What can hang from each mark:
batat: gekekif zupet
podaf: budu
pilu: vova
vova: gekekif pilu
difugom: zupet
deta: kudov zupet
budu: podaf sokeza
sokeza: kudov
kudov: sokeza
zupet: deta difugom
gekekif: batat podaf vova

Each row was made from one small tree. Brackets hold a mark, then the marks that hang from it, in alphabetical order. Every link used is in the known rows. Write each row's tree.
Known rows:
[pilu [vova [gekekif batat podaf]]]: [-1.19 -0.57 -3.47 -0.73 -0.73  1.29  2.64  0.29  4.33  0.09  3.02  1.61
 -0.36 -0.96 -2.30  1.67  3.31 -1.42  3.07  1.25 -2.03  0.61 -2.03 -3.24
 -2.18  0.25]
[batat gekekif]: [ 0.75 -2.27 -1.11 -0.17  0.61  0.30  1.47  1.14  0.74 -1.15  2.96  1.66
 -0.29 -0.18 -1.63  2.28  1.00 -1.73  1.22 -0.03 -2.14  1.09 -1.53 -2.27
 -2.14  1.24]
[podaf budu]: [ 0.83 -0.51 -1.06 -2.26  0.22 -0.48  0.74  0.38 -0.18 -0.03  1.87  2.53
 -0.30  0.56 -1.88  0.54 -0.13 -1.27  0.27 -1.21 -1.07  0.59 -1.95 -2.64
 -1.54  0.50]
[gekekif batat podaf vova]: [-0.07 -2.05 -4.24  0.87  1.24 -0.42  3.76 -0.56  4.94 -0.61  1.68  2.29
  0.15  0.04 -1.85  1.77  1.49 -1.82  0.75 -0.41 -1.11  0.43 -1.42 -3.14
 -3.04  0.32]
[batat [gekekif podaf vova] zupet]: [ 1.65 -1.49 -4.37  1.67  1.46 -1.49  4.85 -0.06  4.91 -1.55  2.52  1.11
 -1.13  0.04 -2.85  2.22  0.12 -1.24  2.02 -0.82 -3.11  0.30 -0.15 -4.11
 -3.63  0.56]
[budu podaf [sokeza kudov]]: [-1.56 -1.75 -2.00 -3.43  0.35  0.85  3.72  0.36 -0.87 -2.51 -0.50  1.83
 -3.15 -0.25  0.01  1.54  2.16 -5.06  1.00  0.87 -0.88  2.29 -1.83 -2.94
 -1.87  0.31]
[vova gekekif pilu]: [-0.63 -0.87 -0.07 -3.06 -1.06 -0.51  2.02  1.66 -0.08 -0.38  1.70  1.79
 -0.67 -0.82 -0.95  2.17  1.77 -1.67  1.76  2.35 -3.15  1.23 -1.58 -1.67
 -0.69  1.04]
[pilu [vova [gekekif [batat zupet] [podaf budu]]]]: [ 1.22  0.93 -4.19 -1.42 -0.07  0.11  3.57  0.02  4.93  0.74  3.73  1.62
 -0.77  0.01 -3.84  1.23  2.87 -0.03  3.11  0.45 -2.68 -0.68 -1.91 -4.22
 -2.68  0.59]
[gekekif [batat [zupet difugom]] [podaf [budu sokeza]] [vova pilu]]: [ 1.94 -0.25 -4.09 -3.55  1.54 -1.58  7.28 -1.37  5.22 -0.30  2.78  2.18
 -1.83  2.02 -2.07  2.51  4.36 -1.61  1.68 -0.91 -2.96  0.08 -2.05 -5.70
 -3.32  0.39]
[vova [gekekif batat [podaf [budu [sokeza kudov]]]] pilu]: [-2.68 -1.55 -3.41 -4.43 -0.43  0.15  5.60  0.51  2.55  0.78  1.80  3.01
 -1.70  1.69 -1.11  2.04  8.84 -2.84  1.40  2.42 -2.35  0.79 -4.20 -4.73
 -2.59  2.33]
[pilu [vova [gekekif podaf]]]: [-1.43  0.05 -3.10 -1.28 -1.33  0.43  2.32  0.64  2.25 -0.79  2.54  1.88
 -1.34 -1.18 -1.35  1.06  1.13 -2.02  3.33  1.03 -2.81  1.25 -1.57 -3.07
 -1.63 -0.31]
[vova [gekekif [batat zupet] podaf] pilu]: [ 0.01 -2.09 -1.47 -1.16 -0.62 -1.39  4.53  0.90  3.99 -0.76  1.16  1.14
 -1.02 -1.02 -2.55  2.26  3.67 -1.13  2.97  2.63 -3.14 -0.01 -0.79 -2.59
 -1.74  1.46]
[difugom [zupet [deta kudov]]]: [ 4.05 -2.43  1.09  0.43  2.50  0.26  0.36  0.66 -0.40 -2.60  0.54  2.15
  0.03 -0.98 -2.86 -0.11  1.83 -2.90  2.40 -1.27 -2.90  1.55  0.42 -1.93
 -2.88  0.59]
[pilu [vova [gekekif batat [podaf budu]]]]: [-1.04  0.44 -4.71 -2.08 -0.70  0.74  2.56 -0.13  4.21  1.22  4.13  2.57
 -0.03  0.55 -2.80  1.67  3.77 -0.42  2.43  0.51 -1.72  0.11 -2.91 -4.20
 -2.31  0.46]
[batat [gekekif [podaf [budu sokeza]] [vova pilu]] [zupet deta]]: [ 2.41 -0.46 -5.30 -1.63  2.76 -0.98  7.53 -0.66  4.67  0.46  4.63  3.64
 -1.13  3.69 -1.55  1.43  2.24 -1.34  2.53 -2.07 -3.63  0.04  0.10 -5.45
 -3.50  2.18]
[zupet [deta [kudov sokeza]] difugom]: [ 1.26 -3.00  2.11 -1.58  2.36  0.40  2.17  0.68 -0.65 -2.78  2.90  2.79
 -1.38  0.08 -3.53  3.05  4.85 -5.75  0.85 -1.96 -2.09  2.78 -1.95 -4.33
 -2.45  1.77]
[podaf [budu sokeza]]: [ 1.19 -0.91 -2.27 -4.34 -0.06  0.28  1.51  0.30 -0.79  0.23  2.43  2.50
 -0.69  1.85  0.22  0.24  1.52 -1.91  0.81 -0.65 -1.26  1.45 -2.99 -3.41
 -1.62  0.80]
[zupet difugom]: [ 0.27 -1.65  1.53 -2.08  0.95 -0.20  1.52  0.41 -0.21 -2.52  1.82  1.44
 -1.55 -1.23 -2.14  2.72  0.01 -3.41  0.80 -0.84 -2.06  1.89 -1.98 -2.34
 -0.99 -0.53]
[zupet [deta kudov] difugom]: [ 1.47 -2.24  2.96 -1.42  2.98  0.10  1.40  0.14  0.04 -3.30  2.48  2.74
 -1.75 -0.79 -3.51  2.14  2.53 -4.38  1.07 -1.07 -2.34  2.18 -0.86 -2.96
 -1.70  0.85]
[difugom [zupet deta]]: [ 3.81 -1.76  0.90 -0.08  2.46  0.06  0.88  0.64 -0.34 -1.80  1.36  2.16
  0.60 -0.86 -2.33 -0.14 -1.21 -2.09  2.55 -2.21 -2.65  1.73  0.72 -1.25
 -1.52 -0.11]
[gekekif batat [podaf budu] [vova pilu]]: [-0.94 -0.40 -5.30 -1.02  0.71 -1.26  5.32 -1.20  5.29  1.06  2.26  3.26
  0.29  2.11 -1.75  1.51  2.43 -0.65  0.55 -0.81 -1.40 -0.44 -1.49 -4.01
 -3.32  1.29]
[deta zupet]: [ 2.67 -0.98  0.13 -1.75  0.98  0.69 -0.12  1.01 -1.06 -1.95  1.27  0.80
 -0.02 -1.60 -2.08 -0.12  0.39 -1.39  1.27 -0.67 -1.98  0.98 -0.04 -2.42
 -0.93 -0.03]
[gekekif [batat [zupet difugom]] podaf [vova pilu]]: [ 1.27 -1.22 -2.07 -0.44  1.64 -2.07  6.78 -0.73  6.17 -1.83  1.77  1.48
 -1.49 -0.31 -3.50  3.21  2.06 -1.84  1.66 -0.56 -2.91  0.28 -0.42 -3.93
 -2.89  0.16]
[batat gekekif [zupet deta]]: [ 3.72 -1.80  0.41  0.33  2.89  0.01  2.96  1.33  2.35 -1.57  4.03  2.05
 -0.57 -0.23 -3.51  1.91 -0.58 -1.63  2.39 -1.78 -2.76  0.85  0.81 -2.25
 -1.82  1.93]

Which tree is each row?
[ 3.66 -2.99  0.40  0.17  1.71  0.17  0.95  1.31 -1.16 -2.13  0.76  2.20
  0.33 -0.13 -3.07  0.73  4.34 -4.15  2.38 -1.77 -3.01  1.98 -0.59 -3.64
 -3.21  1.33] | [difugom [zupet [deta [kudov sokeza]]]]
[-0.82 -1.43 -4.25  0.14  0.62 -0.60  5.31 -0.52  5.40 -0.18  1.24  2.47
  0.06  0.87 -1.23  1.74  2.22 -1.58  1.43  0.15 -1.91  0.09 -0.62 -3.06
 -2.95  1.00] | [gekekif batat podaf [vova pilu]]
[-0.26 -1.42 -0.58 -2.62 -0.49  0.10  2.23  1.36  1.63  0.18  2.45  1.73
  0.05 -0.69 -1.89  2.43  4.22 -1.33  1.63  2.48 -2.49  0.46 -2.08 -1.80
 -1.21  1.56] | [vova [gekekif batat] pilu]
[-2.61 -2.33 -1.92 -1.65 -0.94 -0.41  3.65  0.76  3.19 -0.11  1.87  1.60
 -0.58 -0.82 -1.33  2.19  4.45 -1.92  2.05  3.07 -2.73  0.64 -2.03 -2.67
 -1.80  1.45] | [vova [gekekif batat podaf] pilu]
[ 1.74  0.09 -2.27 -0.81  3.64 -2.03  7.39 -1.16  5.34 -1.24  5.35  3.42
 -1.42  2.10 -4.38  3.66  1.22 -1.56  1.63 -3.12 -3.87  0.22  0.44 -5.27
 -3.06  1.28] | [batat [gekekif [podaf budu] [vova pilu]] [zupet deta difugom]]
[-0.31 -0.79 -6.42 -3.07  0.51 -0.52  5.90 -1.21  4.42  1.23  2.44  3.19
 -0.20  3.13  0.00  1.02  4.43 -1.46  1.02 -0.34 -1.74 -0.07 -2.37 -5.02
 -3.35  1.59] | [gekekif batat [podaf [budu sokeza]] [vova pilu]]
[ 2.24 -0.10 -2.13 -1.12  3.90 -1.67  6.94 -1.60  6.51 -0.45  4.04  3.80
 -1.08  1.54 -4.60  2.77  1.71 -1.31  1.48 -2.78 -2.58 -0.04  0.10 -4.68
 -2.88  1.33] | [gekekif [batat [zupet deta difugom]] [podaf budu] [vova pilu]]
[ 1.17 -2.66 -1.67  0.53  0.58 -0.90  3.70  0.10  3.96 -1.51  0.39  0.99
 -0.80 -1.21 -2.69  0.95  0.98 -1.77  2.35  0.23 -1.64  0.43 -0.58 -2.47
 -2.61  0.92] | [gekekif [batat zupet] podaf]
[-0.09 -0.91 -2.49 -2.31 -0.47 -1.76  4.44  0.21  3.72  0.44  2.27  1.62
 -1.01  0.07 -3.02  1.81  4.06 -0.32  2.19  1.77 -2.89 -0.61 -1.50 -3.51
 -2.48  1.65] | [vova [gekekif [batat zupet] [podaf budu]] pilu]
[-0.64  0.01 -5.46 -3.94 -0.85  1.72  3.45 -0.34  3.20  1.47  4.17  2.47
 -0.50  1.14 -0.87  0.86  5.65 -1.52  3.08  1.05 -1.98  0.47 -3.83 -5.16
 -2.63  0.79] | [pilu [vova [gekekif batat [podaf [budu sokeza]]]]]
[ 1.35 -0.11 -4.86 -0.39  1.13 -2.18  6.15 -0.84  6.19  0.82  1.74  2.38
 -0.31  1.76 -3.03  1.32  1.72  0.07  1.20 -0.74 -1.98 -0.89 -0.47 -4.02
 -3.66  1.42] | [gekekif [batat zupet] [podaf budu] [vova pilu]]
[-0.86  0.75 -5.23 -4.29 -1.57  0.97  2.89 -0.11  1.40  0.74  3.85  2.52
 -1.25  1.17  0.00  0.31  3.47 -2.04  3.14  0.58 -2.55  1.03 -3.39 -5.14
 -1.99  0.19] | [pilu [vova [gekekif [podaf [budu sokeza]]]]]
[ 4.44 -0.66 -2.35  0.14  2.00 -0.36  3.18  0.51  4.64 -0.46  1.85  1.53
 -0.05 -0.34 -3.70  1.87  0.46 -0.38  0.91 -0.81 -1.74 -0.11 -0.39 -2.76
 -2.53  0.41] | [gekekif [batat zupet] vova]
[-1.13 -1.99 -3.11 -0.85  0.42 -0.54  2.67 -0.68  2.91  0.03  2.08  2.52
 -0.01  0.93 -2.12  0.83  1.98 -1.40  0.57 -0.60 -0.29  0.21 -2.56 -3.24
 -2.74  1.05] | [gekekif batat [podaf budu]]
[ 3.47 -1.69  1.21 -1.35  1.72 -0.33  2.83  0.59  2.50 -2.11  2.10  0.76
 -1.43 -1.54 -4.25  3.09  1.51 -2.00  1.26 -0.57 -2.05  0.89 -1.24 -2.59
 -1.78  0.05] | [gekekif [batat [zupet difugom]]]
[ 2.70 -1.81  1.93 -2.25  1.79  0.77 -0.19  0.17 -1.22 -4.14  1.29  0.20
 -1.67 -2.08 -3.37  1.40  4.16 -3.33  0.94 -0.19 -3.28  1.25 -1.22 -3.62
 -1.99 -0.33] | [deta kudov [zupet difugom]]
[ 5.19 -1.28  0.80  0.24  4.82 -0.29  3.67 -0.64  4.76 -2.56  3.12  2.46
 -1.05 -0.53 -5.76  3.34  3.72 -2.73  0.90 -1.89 -2.75  0.63 -0.12 -3.72
 -3.08  1.08] | [gekekif [batat [zupet [deta kudov] difugom]] vova]
[ 2.20 -1.76 -3.86  1.21  1.68 -1.26  4.69 -0.37  6.03 -0.81  1.36  1.37
 -0.53 -0.37 -3.04  1.49  0.72 -1.15  1.50 -0.72 -1.81 -0.05 -0.39 -3.51
 -3.23  0.39] | [gekekif [batat zupet] podaf vova]
[ 0.42 -1.18 -1.68 -5.19 -0.32 -1.24  5.72 -0.29  3.06 -0.33  3.47  1.37
 -2.10  0.75 -2.28  3.22  6.61 -2.02  2.19  1.69 -3.74  0.63 -3.28 -5.47
 -2.23  1.18] | [vova [gekekif [batat [zupet difugom]] [podaf [budu sokeza]]] pilu]
[ 0.95 -0.17 -1.42 -1.54  0.22  0.20  4.30  0.11  4.77 -1.38  3.51  0.68
 -1.88 -2.07 -4.49  3.15  3.37 -1.94  3.40  0.78 -3.43  0.78 -1.73 -4.21
 -1.89 -0.68] | [pilu [vova [gekekif [batat [zupet difugom]] podaf]]]
[ 0.55 -1.27 -3.35 -4.19 -0.86 -0.93  5.09  0.43  3.23  0.92  2.30  1.49
 -1.26  1.23 -1.40  1.16  6.06 -1.21  2.35  2.32 -3.29 -0.05 -2.65 -4.52
 -2.44  1.98] | [vova [gekekif [batat zupet] [podaf [budu sokeza]]] pilu]
[ 3.77 -2.21  2.47 -0.13  3.56 -0.09  2.87  0.43  1.78 -3.77  3.66  1.72
 -2.09 -0.83 -5.02  3.53  3.26 -3.72  2.00 -1.41 -3.79  1.40 -0.33 -3.72
 -2.77  1.85] | [batat gekekif [zupet [deta kudov] difugom]]
[-0.40 -1.08 -5.08 -0.27  1.59 -0.77  3.69 -1.05  4.77  0.61  2.49  3.11
  0.31  1.50 -2.35  1.70  1.90 -0.82  0.12 -1.29 -0.57  0.07 -2.09 -4.32
 -3.23  0.64] | [gekekif batat [podaf budu] vova]
[ 4.21  0.63  1.02 -2.03  2.81  1.37  3.41  0.47  4.02 -1.15  5.47  2.19
 -0.89 -1.46 -5.56  3.40  2.51 -1.68  3.48 -0.80 -3.44  1.06 -0.36 -3.13
 -0.93  0.20] | [pilu [vova [gekekif [batat [zupet deta difugom]]]]]
[ 1.54  0.46 -3.33 -4.42  0.28  0.45  4.76 -0.43  3.98 -0.35  4.71  1.33
 -2.08  0.36 -3.09  2.28  5.74 -1.87  3.32  0.27 -3.49  0.45 -3.44 -5.97
 -2.58 -0.40] | [pilu [vova [gekekif [batat [zupet difugom]] [podaf [budu sokeza]]]]]
